Each row comes from the steps of one walk. Every step used is in the known rows, and no mark comes twice. Write the walk behind each row, first mark first.
Known rows
furos pedu puvo gume gitub: [-0.23,-0.31,0.38,2.39,-0.55,2.18,1.69,2.64,-1.50,-1.46,-0.78,0.50,-0.04,-0.51,-1.20,-1.34,1.47,3.24,1.38,0.52,-0.18,-0.25]
vanil gitub bopa pedu: [-1.09,-2.75,1.08,0.84,-1.58,1.03,0.88,-0.02,1.97,-1.50,-0.35,1.18,0.47,-0.06,-2.05,0.97,-2.67,-1.19,-0.90,-0.56,0.03,-0.41]
gume puvo vanil gitub bopa: [-3.00,-0.28,-1.23,-0.37,1.40,-0.08,-1.15,0.98,1.73,0.34,0.93,-0.55,1.26,2.12,0.55,0.61,-2.95,-0.01,-0.85,0.79,1.17,-0.33]
vanil gitub bopa pedu furos: [-0.25,-0.33,2.46,-1.79,-1.57,1.98,0.80,-2.61,1.28,0.51,-0.61,1.49,-0.79,3.54,-2.59,-0.24,-1.12,0.65,-1.21,-0.19,-2.20,-0.16]
vokagi vanil: [-3.13,1.45,-3.69,-1.59,-0.42,0.48,1.58,0.32,0.33,1.98,0.41,-0.52,-0.43,-3.69,2.26,0.34,3.52,-2.65,1.70,-1.00,-1.89,-0.04]
gume puvo pedu: [0.01,1.97,1.62,-0.94,1.03,1.44,-2.93,-1.47,-0.67,-0.31,0.04,-0.35,-1.34,0.77,-0.64,-0.80,-1.66,0.32,1.62,-0.54,1.02,-0.10]
puvo pedu furos: [-0.51,1.95,2.22,-2.69,0.12,1.36,-1.23,-3.53,-0.69,1.56,-0.75,-1.14,-1.24,2.90,-2.19,-0.70,0.10,0.75,-0.11,-0.09,-2.10,-0.52]
furos pedu puvo vanil gitub gume: [3.68,0.74,-0.16,0.04,1.86,-4.06,-1.61,-0.19,-2.14,-1.15,-0.08,-0.85,0.86,-1.94,0.63,1.93,0.32,-1.17,-2.28,-0.40,0.99,0.22]
gitub gume: [2.21,0.53,0.03,2.92,-0.90,-1.55,1.30,-1.16,-0.71,-0.83,0.57,-0.82,-0.23,-3.98,0.54,0.38,-0.47,-0.96,0.46,-0.35,0.56,-0.10]
pedu furos: [-0.49,1.39,0.51,-2.34,-1.74,1.25,2.07,-3.08,0.87,2.25,-0.32,0.35,-1.45,1.19,-0.93,-0.74,1.56,0.64,0.44,0.63,-3.77,0.37]
vanil gitub bopa: [-2.51,-0.70,-0.95,1.19,0.05,0.48,-0.18,0.71,2.86,0.57,0.54,-0.26,1.19,-2.43,0.11,0.93,-3.43,0.38,-0.32,1.01,0.83,-0.46]
puvo vanil gitub bopa pedu furos: [-1.09,-0.56,2.04,-2.70,-0.70,1.08,0.40,-2.45,0.28,0.46,-0.51,0.52,-0.38,6.09,-2.56,-0.13,-0.57,-0.11,-1.94,-0.29,-2.35,-0.32]
vanil gitub: [2.99,-0.17,-3.18,-0.11,-1.14,-1.34,-0.38,0.77,3.44,1.22,-0.82,-2.45,0.49,-6.61,2.57,2.05,0.74,-1.11,-1.91,0.98,-0.67,0.62]
furos pedu puvo gume gitub vanil: [2.95,-2.00,-0.40,0.78,-1.04,1.06,4.41,1.64,-0.49,0.14,0.24,2.56,0.06,0.72,1.14,-0.57,3.14,1.58,1.61,-1.16,1.19,1.02]
puvo vanil gitub: [0.91,-0.59,-4.01,-1.85,0.38,-3.09,-1.09,1.13,1.71,1.11,-0.65,-3.83,1.45,-1.28,2.28,2.30,1.95,-2.56,-3.37,0.78,-1.13,0.27]
gitub gume puvo: [3.28,2.29,0.68,1.27,-0.58,0.74,0.42,-1.03,-0.02,-0.65,1.31,1.91,-1.98,-1.34,1.95,-1.19,-0.91,0.96,2.17,-0.17,1.22,1.22]
gitub gume puvo pedu furos: [1.94,3.20,3.39,-2.09,0.70,1.62,-2.49,-3.81,-1.40,0.69,-0.12,-0.05,-1.97,3.91,-1.37,-1.39,-1.01,1.82,0.21,-0.43,-0.49,-0.09]
vokagi vanil gitub gume puvo: [4.95,2.95,-0.72,0.67,0.33,0.24,-1.54,-0.08,0.32,-0.29,1.05,0.63,-1.47,-2.93,3.86,-0.24,-0.43,0.50,0.48,-0.53,1.88,1.23]
gume gitub: [1.61,-2.05,-2.41,2.57,-1.21,3.21,5.00,1.88,3.07,-0.72,-0.71,0.55,-0.91,-3.84,1.51,-0.44,2.30,0.96,0.02,-0.17,-0.97,0.21]
vokagi vanil gitub bopa pedu puvo: [-3.49,-1.03,1.86,-2.99,1.81,0.68,-1.15,0.32,0.56,0.27,-0.78,4.88,-0.53,-1.77,-1.52,-0.26,0.39,-0.61,1.13,-0.16,-0.78,0.10]
bopa pedu: [-0.49,-2.40,0.55,0.11,-2.98,0.80,2.99,-0.90,1.20,-1.22,-0.74,1.34,-0.62,-0.69,-2.06,0.43,0.65,-2.28,0.40,-0.88,-2.14,0.14]

Write each row's walk
[3.31,2.34,1.91,0.44,1.85,0.13,-4.76,-1.20,-1.16,-1.10,0.05,-1.54,-0.90,-0.57,0.41,-0.11,-2.69,0.44,-0.14,-0.84,2.98,-0.22]
vanil gitub gume puvo pedu
[1.79,2.32,2.43,0.49,1.55,0.53,-3.61,-1.71,-1.74,-1.20,0.32,-0.65,-1.22,0.56,-0.41,-0.73,-2.59,0.45,1.04,-0.98,2.45,-0.31]
gitub gume puvo pedu
[-4.17,2.39,2.31,-0.16,-0.88,-1.53,-1.87,0.54,-4.86,-0.01,-0.05,0.01,0.77,1.51,-3.81,-1.09,0.22,2.08,3.45,1.51,-1.03,-0.35]
furos pedu puvo gume
[-3.20,0.15,-1.89,0.38,0.83,0.69,-0.76,1.14,2.18,1.08,0.73,-0.58,1.13,-2.68,1.23,1.04,-2.37,-0.41,-0.30,0.23,1.04,-0.64]
vokagi vanil gitub bopa
[3.33,-2.50,-1.93,2.38,-2.17,1.35,4.63,1.70,0.80,0.56,0.43,0.17,0.33,0.21,2.42,-0.63,2.79,0.89,0.81,-0.92,1.42,0.72]
puvo gume gitub vanil
[-4.44,-0.70,1.81,2.81,0.50,2.78,1.42,2.03,-0.82,-1.50,0.59,2.01,0.77,2.07,-2.80,-1.30,-3.02,3.50,2.07,0.52,1.23,-1.04]
furos pedu puvo gume gitub bopa
[3.42,0.34,-0.81,0.52,1.71,-3.81,-2.17,0.03,-0.96,-0.46,-0.13,-2.09,0.87,-2.60,1.72,1.53,0.33,-1.55,-2.59,-0.02,1.17,0.02]
pedu puvo vanil gitub gume
[3.89,-0.45,-0.05,0.44,1.33,-3.55,-2.05,-0.04,-1.15,-1.21,-0.38,-1.58,0.79,-1.79,0.94,1.56,0.15,-1.92,-2.99,-0.48,1.20,-0.03]
bopa pedu puvo vanil gitub gume
[4.67,1.30,-1.96,1.85,0.45,-2.29,-1.37,0.20,-0.25,-0.21,0.20,-2.85,0.45,-6.38,3.18,1.74,0.31,-1.67,-1.84,-0.84,1.71,-0.06]
vokagi vanil gitub gume
[0.44,-1.12,-2.17,-3.31,1.52,-2.95,-2.13,1.00,1.24,0.75,-1.30,-1.17,1.04,-0.77,1.08,1.81,2.33,-2.37,-3.25,0.61,-1.20,0.42]
bopa pedu puvo vanil gitub
[-5.17,-1.66,-0.20,-4.52,1.78,-2.29,0.36,-0.16,-1.53,0.35,-0.63,1.56,0.31,5.05,-1.81,-0.09,3.46,-3.03,-0.22,-0.03,-2.95,0.02]
bopa pedu puvo vanil
[3.93,0.20,-1.62,1.51,0.72,-3.66,-1.32,0.02,-0.71,-0.71,0.11,-3.45,1.15,-2.50,2.02,1.87,-0.03,-1.92,-3.07,-0.22,1.24,-0.13]
puvo vanil gitub gume
[4.01,-3.36,-2.60,1.03,-1.59,1.79,6.72,1.13,2.88,0.83,0.27,2.13,-0.50,-1.77,3.34,-0.04,3.70,-0.04,0.64,-1.47,0.58,1.33]
gume gitub vanil
[-4.41,-0.87,-0.79,-1.08,2.11,-0.83,-1.41,1.02,1.49,0.79,0.39,0.03,1.59,1.11,-0.31,0.78,-2.27,-0.37,-0.96,1.07,0.49,-0.59]
pedu puvo vanil gitub bopa
[0.28,-0.10,2.10,-2.26,-2.49,1.72,2.21,-3.23,0.50,0.69,-0.86,1.46,-1.58,2.93,-2.46,-0.58,1.14,-0.13,-0.30,-0.37,-3.65,0.24]
bopa pedu furos
[-6.59,-1.88,0.39,-4.12,2.23,-1.85,0.08,-0.01,-1.54,0.12,-0.22,1.81,0.65,6.13,-2.35,-0.23,1.86,-2.54,-0.10,0.05,-2.16,-0.34]
gitub bopa pedu puvo vanil
[3.05,-3.05,-0.34,1.34,-1.53,1.49,4.09,1.69,0.43,0.07,-0.09,1.90,0.02,0.87,1.45,-0.91,3.00,0.89,0.94,-1.22,1.28,0.78]
bopa pedu puvo gume gitub vanil
[-1.02,0.87,-1.32,-1.59,1.17,-1.94,0.21,-0.37,-1.98,-0.27,1.10,-0.76,-0.15,5.49,1.16,-0.37,1.40,-1.80,-0.07,-0.22,-0.42,0.44]
gitub gume puvo vanil
[-4.06,-1.23,0.26,4.29,-0.71,3.26,1.70,2.18,0.58,-1.03,0.77,-0.54,1.04,1.42,-1.40,-1.33,-3.26,2.70,1.29,0.74,1.51,-1.33]
puvo gume gitub bopa
[5.41,2.34,-0.14,1.19,-0.21,0.10,-1.20,-0.36,0.78,-0.62,0.88,0.93,-1.54,-2.71,3.13,-0.24,-1.24,1.05,0.41,0.08,1.80,1.32]
vanil gitub gume puvo
[-4.64,-1.01,1.06,3.29,0.38,3.15,0.85,2.23,0.28,-0.78,0.53,0.89,0.77,1.26,-1.77,-1.67,-2.92,3.14,1.71,0.99,1.41,-1.21]
pedu puvo gume gitub bopa
[-4.53,1.86,1.32,0.64,-1.04,-0.92,-2.77,0.83,-3.31,0.99,-0.15,-1.66,0.75,0.40,-2.25,-1.68,0.20,1.56,2.81,2.17,-0.83,-0.60]
pedu puvo gume
[-3.57,0.61,2.49,0.93,-0.73,-0.65,-4.05,1.27,-2.89,-0.20,-0.41,-1.12,1.27,1.62,-3.17,-1.19,-1.79,1.58,1.34,1.63,0.40,-0.91]
vanil gitub bopa pedu puvo gume
